What can hang from each mark
D: R Y
K: N P X
L: K V
X: K
V: L
N: K Y
Y: D N
R: D

In the rows, 128 means zero.
Known rows, with every way that one mark hangs from another
(L (K P X) V): [120  40  98 100 145 109 132  91 105 113 152 129 154 182  95  80 116 155
 161 162 133  83 164 100 165 204 145  91 133 134 116 170 142 108 119 104
  95  87 112  75 139 117 139 116 114  66  89 149 110 132 126 149  89 158
 128 159 166  92 124  82 119 126 121 144 105 122 164 204 103  94 149 126
 184 117 150 146 107 138]
(V (L (K (N (Y (D R))) P X))): [101 128 160 125 141 125 120  87 144 124 157 126 126 104 129 161 152 164
  99 124 126 100  96 163 141  94 143 144 101 126 125 142 114 121  91  92
 118 146  78 121 158 156 141 167 132 143 141 126  96 132 111 136 116  96
  95 148 152 154 127  95 120 127 105 141 171  92 161 127 126 117 173 139
 155 124 158 119 101 144]
(N (K P X)): [132  82 116 105 160 124  94 138 105 125 113  91 110 152  99 104 109 142
 159 157 122 137 115 145 143 137  94 128 110 165 134 118 123 169 132 126
 166 111 116 112 121 121 124 102  86  94  93 124 103 112 129 114 112 137
 117 130 148 118 128 132 149 163 156 121 114 113 147 149 127 147 113 124
 152 137 167 149 118 110]
(V (L (K (N Y) P))): [107 107 144 120 126 131  79  94 131 118 158 122 131 137 152 182 172 201
 116 104 146  94 107 151 142 115 148 136 106 107 101 139 106 122  88 105
  95 163  78 121 174 162 136 173  90 138 132 131  97 144 115 146 122 107
 110 164 145 133 130 107 132 132  88 126 189 124 126 126 130 127 144 122
 173 109 169 139 129 136]
(D R (Y (N K))): [103 177 151 142 122 164 151 130 133 120 146 120 110  73 146 179  71  78
  85 113 118 132 137 145 153 100 139 157 154 104 123 139 130  77 171 160
 132 149 132 147  71 122 140  73 145 132 138 125 210  93 106  93 100 185
 119 135  91 141 132 207 128 112 133 115  76 127  95 123 110 114 159 113
  74 121 126 105 152 132]
(N (K P X) (Y (D R))): [142 168 122 146 147 120 119 159 157 130  84 108  90  71  97  93 127  96
  98 171 104 145  62 163 131  84  98 147 102 117 162 100 142 165 137 167
 145 107 138 124  92  97 109 136 152  78 152  97 168  95 115 112  87 146
 110 142 147 164 121 129 124 118 179 146 117 114 148 146 153 147 155 158
 100 155 125 108 109 120]
(Y D (N K)): [143 160 136 138 122 123 194 108 157 138 158 169 139 160 124 101 146  89
 144  93 139 167 144  61 118 129 122 149 116 148 126  89 109 138 167 145
 135 135 124 133 116 110 104 131 174 139 161 152 169 134 150 132 155  95
 161 128  90 135 106 177 144 125 136 109  81 151 107  83 134 162 106 111
  98 143  96 118 135 123]
(L (K N)): [143  85  92  94 105 112  87 128 123 121 170 123 131 171 135 132 146 142
 160 141 140 125 187 110 149 162 155 106 130 127 101 148 121 112 132 118
 131 151 128 131 138 145 112 116 107 131 101 147 116 126 129 150 118 103
 143 144 127 129 121 147 139 144  78 123 146 139 108 114 123 115 103 138
 156  97 146 136 157 119]
(X (K N)): [133 108  88 111 128 140  77 115 121 121 123 108 127 155 157 193 120 132
 167 129 130 138 209 126 106 142 154 129 135 137 106 141 118 116 144 110
 142 136 155 137 138 165 116 114 113 168  89 116 105 148 123 155 144 119
 132 117 119 114 112 131 139 119 111 114 167 144 106 114 104 111  81 136
 130 125 149 117 149 115]
(R (D (Y (N K)))): [114 160 148 114 127 173 162 148 124 137 125 117 105 141 146 121 118  85
  80 104 122 138 148 134 111 151  99 175 157 124  99  94 144 135 127 170
 115 148 138 133  60 113 136 105 125 137 145 136 143 145 152 123 147 133
 113  69 118 148 132 157 133 122 124 100 106 153 121 114 104 140  91 117
 141 146 144 148 116 119]
(Y D): [ 96 162 144 114 122 133 190 125 126 130 122 140 160 133 142 136 115 133
 127  79 142 136 162  89  87 147 129 130 118 165 125 110 134 118 147 125
 139 110 149 140 125 122 111  96 134 150  97 143 105 133 114 133 161 138
 159 120  91 155 120 177 141 109 131 108 101 155 110 125  71 180  91 104
 146 154 136 140 106 138]
(K (N Y) P X): [150 121 146 161 137 110  96 188  79 153  54 107 128 101 105 113 120 160
 143 136 114 127  47 177 100  98  87  97 136 150 165 130 141 182  76  90
 173 100 147 131 174 140 164 143  93 163 133 100  41 128 134  97 166 117
 121  65 150  88 156  52 112 155 166 153 164  85 156 123 179 121 127 135
 110 134  95 143 111 142]
(V (L (K (N Y) P X))): [106 105 143 119 146 127  90  98 128 113 151 113 122 127 134 163 160 195
 115 120 142  95  95 163 140 114 138 130 106 128 110 139 115 126  85  85
 108 143  74 118 158 158 146 168  94 137 129 128  82 140 121 133 118 101
  96 146 160 137 133  96 127 140  99 133 185 100 160 131 133 117 159 123
 168 118 166 138 113 136]
(K (N (Y D)) P): [157 154 156 166 102 110  99 167  98 171  52 138 146 103 135 133 141 152
 138  96 123 126  68 146  94  94 108 105 143 119 154 121 134 185  96 142
 155 143 153 127 203 142 132 166 119 168 159 107  84 141 127 138 174 130
 142 101 110 100 150  77 122 120 163 144 154 146  89 106 174 160  93 137
 112 128  89 132 121 147]
(Y N): [109 127 150 128 109 147 163 118 106 124 160 146 159 159 161 144 112 141
 147  61 167 146 154  85 106 149 124 119 129 144 111 113 112 101 142 106
 119 126 139 149 126 133 130  86  97 152  99 145 118 145 152 104 180 123
 155 106  91  94 130 182 140 156 102 103 110 143  97 115 113 140 100  76
 119 128 115 158 150 132]
(N K Y): [135 133  77 115 116 145  55 172 154  87 113 109  88 111 154 122 148 146
 112 150 138 149 117 144 132 125 115 142 119  86 108 105 121 136 152 171
 104 134 146 150  68 105  98 121  84  68 108 119 177 117 119 116  96 147
 128 161 134 145 129 183 146 136 125 111 150 147 106 132 129 140 119 124
 127 117 153 151 182  84]
(K (N (Y D)) P X): [153 145 155 172 139 104 126 185  92 163  46 117 130  98  97 102 126 138
 138 130 107 132  43 161  94  96  86 108 129 155 176 118 145 190  78 100
 182 101 149 127 178 132 157 158 125 172 155 101  49 128 136 107 170 109
 127  70 148 104 149  48 109 133 182 157 146  83 154 117 179 135 127 146
  99 145  83 130  93 148]
(V (L K)): [ 76  95 136  88 134 147 104  69 137  91 192 121 135 153 162 184 151 197
 116  94 161  96 158 131 144 148 157 144  95 126  78 136 103  89 116  90
  89 147  81 124 133 155 134 134  84 127  89 151 107 142 108 138 117 116
 111 174 136 152 122 162 144 135  68 105 170 124 135 139  79 135 141  99
 195 116 204 152 126 129]

Rows
[143 169  83 126 120 132  99 168 173 105 105 126  92 103 138 107 164 123
 103 154 127 154 109 122 121 113 115 151 108 100 123  93 127 148 156 183
 118 133 148 146  72  93  89 137 128  80 138 120 189 114 116 128 101 137
 137 157 122 168 118 177 146 112 141 114 126 156 113 122 127 159 122 134
 116 134 137 124 159  95]
(N K (Y D))
[124 135 120 141 132 151 110 142 115 112 127 115 101 129 144 153 110 127
 119  97 131 133 130 117 139 145 119 151 151 113  90 108 128 115 158 146
 131 133 135 130  78 117 140  98  99 132 145 136 172 128 112  98 128 168
 138 124 100 109 130 186 149 120 137  96  97 141 100 111 119 118 131 100
  95 123 128 134 162 119]
(D (Y (N K)))
[151 149 122 144 126 130  76 114 123 157  87 112 128 106 140 188 126 111
 146 128 107 129 151 142 109  99 140 132 131 121 139 132 129 150 130 130
 145 135 158 118 163 165 111 143 148 158 134  90 126 134 114 158 134 142
 119 120 117 116 110  95 131  95 150 144 174 150  98 122 138 126  99 166
 103 138 122  95 120 138]
(X (K (N (Y (D R))) P))
[103 197 189 147 106 140 252  90 147 152 163 176 173 106 144 142 100  62
 114  60 141 155 159  75  99 101 144 138 128 149 147 114 123  92 159 130
 131 127 136 153 126 125 119  99 191 170 141 139 159 120 138 115 168 120
 155 115  69 146 118 187 124 115 125 119  70 147 100 103 107 162 120 103
  89 151  87 109 111 153]
(Y (D R) N)
[132 182 179 149 140 119 228  95 153 164 154 160 137 118 100 100 104  50
 131 114 117 158 119  95 131  87 116 150 114 160 168 106 121 134 155 139
 158 123 120 133 122 116 118 120 201 140 170 129 165 107 146 118 134 104
 133 119 106 142 108 153 122 129 159 135  59 123 132 104 144 157 139 135
  82 157  88  93 100 146]
(Y (D R) (N (K P X)))
[157  59  85 125 129 101 107 129 117 122 125 144 140 163 101  71 147 151
 154 182 125  96 124 122 158 172 140  87 148 107 135 165 144 122  98 118
  97 110 118  94 157 119 140 157 126  85 128 135 119 140 136 149  98 135
 128 149 172  88 141  39  98 127 123 157 133 115 161 170 144  78 160 142
 153 100 113 133 130 130]
(L (K (N Y) P X) V)
[147 123  97 133 145 124  62 176 125 112  84  86  83 108 109  91 132 147
 124 169 119 136  63 166 134 111  85 132 107 112 131 101 135 177 129 152
 133 104 134 118  95 108 118 131  86  67 125 104 135 110 123 102  98 147
 108 134 160 126 132 126 139 147 169 131 145 114 147 156 156 133 139 138
 117 138 144 141 135 104]
(N (K P X) Y)
[127 185 163 140 135 129 233 102 166 145 170 166 137 117 113 108 107  42
 119 120 117 172 144  91 126  94 125 150 115 160 157 107 116 110 167 139
 152 124 124 146  96 108 111 112 206 142 153 137 176 107 150 114 137  98
 140 119 102 156 109 178 123 129 138 125  62 117 135  95 131 147 141 127
  82 154  88  98 110 130]
(Y (D R) (N (K X)))
[152  48  95 106 111 103 111  98 109 135 141 163 158 190 119  94 142 155
 170 151 138  95 168  95 162 181 162  83 155 104 120 180 131 111 115 128
  98 143 108  93 182 135 129 150 126 102 121 151 126 146 135 179 110 146
 142 173 139  81 140  65 115 118 104 144 123 151 118 162 130  99 123 133
 176  88 125 138 140 134]
(L (K N P) V)
[148 180 128 144 125 128 100 153 161 133  92 124 106  76 122 115 135 106
  96 145 112 145  79 143 134  82 114 147 114  95 149 101 133 165 150 193
 128 138 141 126 111 104  89 141 146  78 155 103 188 103 110 131  91 161
 120 168 121 161 123 149 137 109 164 140 122 156 104 138 148 168 131 150
 105 139 131 106 130 122]
(N (K P) (Y (D R)))
[120 147 157 125 128 167 153 146 117 149 114 115 105 141 139 118 116  89
  86 101 115 132 127 133 117 147  99 172 158 122 108  91 145 156 122 176
 122 149 138 124  79 115 141 113 125 134 158 133 137 145 155 127 153 142
 108  65 120 139 136 143 137 121 134 107 109 157 119 117 116 141  90 121
 142 151 142 147 102 126]
(R (D (Y (N (K P)))))
[156 121 105 137 125 130  42 122 112 144  85  98 118 134 144 185 135 141
 158 128 119 126 153 143 110 121 133 120 136 115 124 129 127 159 125 124
 139 134 155 114 165 167 117 142 110 149 121  96 104 143 120 153 144 138
 118 122 129  94 116  91 138 112 147 134 189 152  99 123 139 118  92 152
 117 131 133 112 137 130]
(X (K (N Y) P))
[111 120 148 125 151 118 109  97 139 122 152 123 127 128 127 155 168 183
 117 120 137  99  94 155 136 109 137 138 102 127 115 134 116 134  88  87
 106 139  74 115 160 155 146 179 118 144 142 131  85 141 114 140 122  90
 106 147 155 145 125  91 124 126 109 134 181  99 162 127 133 126 166 131
 164 127 160 129 101 140]
(V (L (K (N (Y D)) P X)))
[125 131 111 138 127 129 114 196 111 111  88 114 124 105 126 119 119 145
 130 149 120 145  99 164  88 115 106 106 141 146 144 130 132 131  99  88
 158  99 156 165 118 125 158 126  99 163 104 115  65 132 143  90 163  97
 133  69 148 121 154 103 110 158 128 129 158  79 164 110 146 101 129 122
 108 121 101 150 146 113]
(K (N Y) X)
[112  42  73  81 138 122 148  98 126  87 174 140 144 190 111  80 122 146
 151 171 141  99 192  93 156 217 154  98 134 130 108 168 143  72 135 103
  83  88 112 107 101 108 135 102 121  67  68 166 129 134 128 138  91 144
 132 161 161 113 123 114 113 130  92 126 103 115 174 188  79  82 154 112
 182 110 154 150 132 116]
(L (K X) V)
[126 187 164 137 118 132 225  93 169 150 170 172 146 118 129 122 116  49
 118 104 126 167 155  82 129  96 136 152 119 143 148 109 111 109 176 153
 140 145 124 146 111 112  99 112 202 141 156 142 193 114 144 130 141 106
 148 136  85 160 110 191 127 122 130 120  62 148 104  93 127 158 124 123
  84 144  93  94 129 129]
(Y (D R) (N K))
[130 176 133 146  96 135 136 170 133 132  93 149 137  84 161 151 130 122
 110 118 123 145 120 143  86  96 135 120 144 118 142 132 129 120 124 137
 140 147 163 170 142 130 127 137 142 171 129 119 119 131 127 123 160 120
 147 107 101 144 149 134 113 125 117 129 142 135  98  95 136 148 106 126
 100 117  94 127 153 124]
(K (N (Y (D R))))
[ 84 186 169 145 118 167 173 125 114 122 143 122 129  62 156 195  60  86
  78  89 126 121 142 143 136 101 140 149 160 110 122 143 136  69 162 145
 126 136 145 147  82 125 151  66 136 153 125 122 183 104  99  86 123 190
 121 119  78 138 140 202 128 108 123 113  79 126  92 126 100 112 150 102
  71 126 119 112 143 147]
(D R (Y N))
[136  77  92  98 123 105 101 145 119 114 166 108 122 169 108 116 133 136
 161 169 125 126 169 126 148 163 138 105 128 154 113 143 131 114 123  92
 148 121 128 131 120 139 129 112 112 132 100 143  93 120 134 128 114  91
 133 118 154 134 123 130 133 153  86 134 142 102 156 126 129  96 123 141
 148 108 142 137 134 117]
(L (K N X))
[147  40  97 112 139  98 126 107 105 130 135 144 146 186  95  71 135 148
 171 178 121  95 152 115 160 183 148  82 149 131 135 179 137 118 104 103
 112 111 102  92 167 125 145 144 130  96 115 147 100 140 140 157 108 132
 134 147 163  81 140  45 106 136 117 150 120 109 163 170 136  84 148 139
 169 101 123 133 120 136]
(L (K N P X) V)
[151  91 100 131 129  97 138 116 130 135 128 157 142 139  94  67 135 118
 137 185 107  99 127 124 160 153 151  93 147 109 153 173 146 115 110 123
 103 116 118 101 153 113 135 157 167  92 142 136 139 126 132 153  95 136
 127 150 162 110 137  42  90 110 127 166 118 113 160 166 146  88 170 157
 142 106 101 112 114 137]
(L (K (N (Y (D R))) P X) V)
